Every row comes from one small tree of marks. The marks that hang from a mark follow it in brackets, in alphabetical order. Every link used is in the known rows. Which tree was each row made from?
In the rows, 128 means zero.
Known rows
B[U]: [106 133 125 106 121 153 138 106 186 116 120 142 101 103 181 113 108  99
 134 103  88  99 141 115 112 111 160 137 139 121 105 134  86 118]
G[H J]: [124 170 139 148 119 113 160 131 148 148 112  66 120 111 128 116 116 107
 117  92 134  83 134 115 144 112 154 118 102 124 138 132 101 130]
H[G[X]]: [128 119 120 130 133 173 137 105 184 107 100 103  87  88 103  99 114  78
 122  93 141 120 129 159 144  98 133 111 128 128  80 131  98 165]
T[G[H[K] L X]]: [144 170 125 113 116 121 146 156 160 142  94  92 104 149 102 152 114  95
 106 110 217 117 136 128 181 113 102 126  99 164 124 135 111 145]
L[G]: [114 129 108 112 150  85 142 113 144 120 101 122  85  76 182 108 109 108
 125 101  82 104 123 124 119  94 134 139 136 122 121 139  99 137]
B[U[N[K[H[G]]]]]: [103 120 126 102 143 177 161 159 168 113  93 126 109  99 121 128  95  98
 152  85  54 123 133 145 121  96 136 116 112  80 149 132  92 151]
H[G]: [118 117 124 112 134 146 151 113 191 116 117 112  87  76 142  94 110  85
 121 102  94 113 126 125 146  78 151 115 135 116 107 121  91 159]
U[B N[K[H[G]]]]: [105 122 136 148 189 127 167 135 151 148  93  94  89  66 101 109 107 110
 118  91  78 113  89 184 125  87 121 127  98  85 176 102 112 176]
N[U]: [107 120 128 137 125  88 133 105 168  94  96 132 100  80 121 112 138 110
 117  98 112 115  80  86 116  84 144 135 156 107 134 106  89 137]
G[H[K] L T X]: [155 170 127 127 117 201 133 142 150 131  94  64 118 146  61 155 131 110
  97  74 226  92 163  93 207 135  86 131 109 172 112 152 116 154]
G[H]: [119 148 129 135 135 100 156 124 166 125 102  86 111 105 139 104 123 105
 109  91 104  81 128  86 149 106 159 128 126 132 103 121  97 113]
E[L[G]]: [117 124  98 106 150  86 146 105 164 101 110 130  78  93 205 119 111 114
 111 104 113 107 133  99 141  88 127 150 150 105 139 140 101 131]
G[H L T]: [131 154 140 137 107 152 141 158 145 134  95  68 117 133 109 126 144 114
 106  74 144  94 164  72 188  96 143 144 124 142 133 145 110 138]
L[G[H[K] J T]]: [144 183 126 119 153 149 150 148 110 158 117  78 117 132  99 155  97 122
 106  85 155  79 150 120 186 128  82 131 134 152 149 171 112 163]
K[H N]: [ 87 139 124 151 127 161 159 136 161 108  98 115 107 115 139 133 127 127
 150  66  83 110 154 115 133 115 144 132 113  88 111 108 118 116]
T[E[L[G]]]: [123 132  84  93 163  70 145  94 154 107  97 130  69  94 251 101 105 120
 101 119  55 103 128 122 142  65 131 153 169 117 159 130 117 118]
U[B N]: [114 145 130 132 184  96 147 104 147 149 104 113  89  65 155  98 111  98
 108 125 117 115  87 157  87 113 125 135  98 116 137 111 106 134]
H[G[J T X] K]: [155 173 133 126 145 243 138 110 158 128 138  80 103 127  32 145  96  87
 114  82 218 109 149 177 187 121  76 117 112 142 121 152 106 204]
K[H[G[J T X]]]: [133 147 128 165 131 207 150 149 144 115 110  63 118 130  30 124 121  95
 142  45 173 106 157 175 177 108 102 125 118 106 115 150 122 170]
T[G[J]]: [117 164 135 116 141  73 147 135 156 140 124 110  91 110 143 124 103  99
 128 111 156 110 119 146 104  82 138 134 102 102 142 115 106 137]
U[B N[K[H]]]: [102 143 134 156 184  97 158 127 142 140  90  96  95  64 129 119 118 122
 112  90 102 107  90 153  97 105 115 146  91  87 178 101 118 138]
T[E G[X]]: [129 155 106 101 159  70 133 114 164 110  94 128  73 104 159 110 106  90
 112 118 115 113 108 175 118  74 128 147 139 133 111 112 125 112]
L[G[T]]: [120 140 116 108 158 113 132 129 131 119 112 120  88  84 143 126 118 114
 117  89  94  96 139 108 145  88 110 154 162 124 122 152 106 145]
E[T[G]]: [112 131 123 114 157  95 148 125 162  97 116 135  74  91 185 139 124 102
 102 102 154 124 117  79 119 104 125 145 166  92 109 103  85 133]
L[G[H J T]]: [133 177 131 132 140 108 146 164 104 157 103  69 114 122 116 133 110 116
 119  73 127  83 150 122 171 110 115 139 128 133 134 170 111 142]
E[T[G[H L X]]]: [138 145 125 146 113 115 144 169 144 122  80  84  93 137 132 149 140  93
  99  80 235 125 146  99 168 124 131 134 136 135 115 134  99 127]
K[B[U] H[G]]: [ 99  95 125 125 127 186 175 104 181 116 106 117 116 109  86 103 113  84
 155  90  81  83 156 146 151 112 149 122 145  95 104 132 123 129]
G[T]: [119 147 131 125 139 138 133 114 165 104 117 107  97  90 133 122 129 107
 108  87 113  83 138  94 141  97 124 149 142 117 106 127 107 142]
H[G[J L T]]: [140 144 139 140  96 197 143 149 153 146 128  68 103 121  90 122 120  98
 123  81 169 119 178 147 173  69 143 122 112 122 168 152 111 200]
U[N]: [121 143 121 104 154 106 145 125 154 116  97 112 104  80 153 103 113 103
 131 113 105 124 113 120  96 111 139 122  90 105 120 119  95 130]
L[G[J X]]: [138 155 110 143 137 122 135 123 127 139  96  90  96 101 131 119 106 102
 141  89 183 118 136 186 121 120 117 128 101 133 118 155 108 147]
K[B H[G[J]] N]: [102 136 145 169 124 205 183 118 147 140 109  78 114 119  53 120 120 104
 167  81 121 105 177 168 156 109 144 101  94  75 134 122 145 152]
T[E[L[G[H]]]]: [128 140  93 100 166  60 157 119 140 118  89 106  85 111 230 104 106 118
  93 114  50  89 133 103 174  80 143 144 170 133 159 141 120 103]
G[J T[E[L]] X]: [150 182 111 133 150 154 131  94 153 104 120  79  89 134 144 128 118 113
  98  78 177 102 150 151 163 100 112 152 133 122 161 138 135 132]
N[U[B]]: [103 125 137 157 150  70 132  91 161 128 104 131  85  68 113 100 137 111
 101 105 134 109  64 119 107  91 142 145 154 123 155 104  97 145]
K[B H[G[T X]]]: [124 122 128 159 142 186 157 104 152 102  93  72 111 118   4 113 135  87
 130  58 160  79 155 149 188 120  93 134 141 105  77 133 146 153]

Which tree is each row?
[101 131 122 116 143 133 166 110 145 121  86 119 127 111 110 110 118  98
 161 104  92  96 143 133 105 150 135 131  99  87 111 129 124  98] | K[B[U[N]] H]
[118 143 141 126 161 111 154  82 151 123  93  88  88  61 110 119 124 104
 117 115 116  86 109 117 103 111 119 126  87  88 154  95 123 138] | U[N[K[B]]]
[148 170 110 127 164 124 137 116 154  94  94  80  96 137 140 128 134 111
  84  82 138  79 142 111 200 100 116 157 163 138 115 139 132 106] | G[H T[E[L]] X]
[141 148 124 145 104 179 117 132 151 114 101  80  99 116  97 136 141 102
 111  70 203 111 164 122 160 107 120 145 109 135 114 144 114 151] | G[L T X]
[135 163 137 157  83 126 153 151 138 163 103  43 119 136 132 119 126 111
 120  92 173 105 161 121 156 100 166 118  78 131 171 140 109 136] | G[H J L]
[106 138 123 131 154 108 156 138 151 108  85 100 107  79 128 132 118 122
 132  73  78 114 111 120 105 106 125 129  89  74 160 102 106 132] | U[N[K[H]]]
[151 167 115 113 166 155 136 141 125 127  95  91 108 123  71 152 107 108
 109  75 170  88 138 115 199 141  59 138 145 170  96 168 112 150] | L[G[H[K] T X]]
[150 160  89 125 155 101 139  98 135 123 101  96  78 118 189 113  98 113
 116 102 149 116 141 183 138  95 119 145 131 117 163 154 126 127] | T[E[L[G[J X]]]]
[ 88 129 134 160 132 156 170 102 152 114  91 104 109 114  89 125 136 119
 147  83  94  88 158 114 142 124 133 129 110  79 106 101 146 108] | K[B H N]
[144 168 126 130 109 154 129 129 130 149 118  69  98 129 159 121 124 120
 105  91 122 107 172 142 146  70 144 147 112 128 192 136 129 144] | G[J L T[E]]
[145 174 133 133  91 173 157 131 150 169 119  58 124 143 115 138 104 114
 109 100 195 108 162 121 172 116 128 110  80 148 183 137 102 164] | G[H[K] J L]
[115 131 124 151 126 155 171 131 158 127 116  80 114 111  98 105 103 100
 141  72 109 115 143 163 147  88 148 115 110  91 141 128 108 160] | K[H[G[J]]]
[ 75 122 139 189 149 120 151 131 145 124  87 131 101 100  92 126 147 132
 132  78 108 124  89 126 124 107 141 142 135  91 149  99 118 123] | K[H N[U[B]]]
[ 95 119 136 172 117  96 158  89 146  91  82 104 102  70  48 138 153 127
 122  67 113  76  94  93 132 100 126 142 141  70 169  82 124 132] | N[K[B H] U]
[ 97 139 141 122 128 195 148  94 172 123 108 137  97 115 128 131 125 102
 157 116 104  89 169 119 129 136 154 125 117 110  89 126 126 105] | K[B[U] N]
[132 184 119 107 155  42 167 140 151 136 115  96  93 142 192 117  99 111
  95 121 118  92 123 140 152  68 144 143 127 114 180 116 122 109] | T[E[L] G[H J]]
[111 144 153 144 123 160 163  96 144 117  89 112 118 122  34 151 143 120
 116 109 151  87 109  84 178 134 114 112 132 131 120 104 127 132] | G[H[K[B N[U]]]]
[123 181 141 128 133  64 162 161 146 155 107  84 106 126 121 125 106 101
 120 105 147  94 120 133 132  93 143 130 106 124 135 127 102 124] | T[G[H J]]
[137 178 114 118 149 127 139  93 154 113 131  92  88 128 177 125 119 120
  92  95 121  84 157 132 154  77 128 157 149 105 182 127 127 132] | G[J T[E[L]]]
[112 134 130  97 144 136 154  98 154 127 103 124 114 100 126 106 115  87
 147 129 114  98 139 132  97 141 146 123  99 107 111 130 114 106] | K[B[U[N]]]
[131 154 112 120 153 110 140 122 135 119 130 102  92 119 154 138 111 122
 114  80 153  97 156 124 156  98 117 154 143 107 173 164 114 153] | E[L[G[J T]]]
[141 183 134 111 105 115 161 164 142 171 117  80 111 156 109 148  97 107
 108 112 207 116 148 130 162 101 118 119  79 148 179 132 106 162] | T[G[H[K] J L]]
[ 79 102 142 182 153 158 159 136 158 123  93 133  99 100  64 122 133 117
 138  81  89 132  96 151 149  81 138 124 145 100 143 106 118 162] | K[H[G] N[U[B]]]
[ 93  98 131 161  80 171 155 173 159 108  81 115 110 126  75 133 149 121
 158  68 110 156 142 115 166  70 160 112 128  88 159 120 114 167] | K[H[G[L]] N[U]]
[101 123 144 141 164 194 148 104 174 135 120 149  80  91  65 136 117 112
 112 116 138 139  85 142 156  98 103 112 138 135 152 107 103 198] | H[G K[N[U[B]]]]
[ 93 119 148 156 121 139 146  93 154  99  94 126  97  92  72 130 156 115
 138 100 131 105 110  96 134 107 146 122 137  95 122  98 126 129] | K[B N[U]]
[123 141 126  76 154 179 156  77 164 135 113 137 115 106 108 125  96  91
 137 133 138  96 134 119 113 160 103 120 100 121 120 130 111 129] | H[K[B[U[N]]]]
[134 147 120 115 114 140 124 127 145 123 103  94  90 118 170 115 129 120
 102  98  90  98 162 106 153  63 145 154 145 135 165 127 128 137] | G[L T[E]]
[149 202 128 111 153 162 149 115 131 152 124  69 114 140 119 140 102 120
  89  93 114  72 144 122 187 110  97 134 139 152 153 139 125 144] | G[H[K] J T[E]]
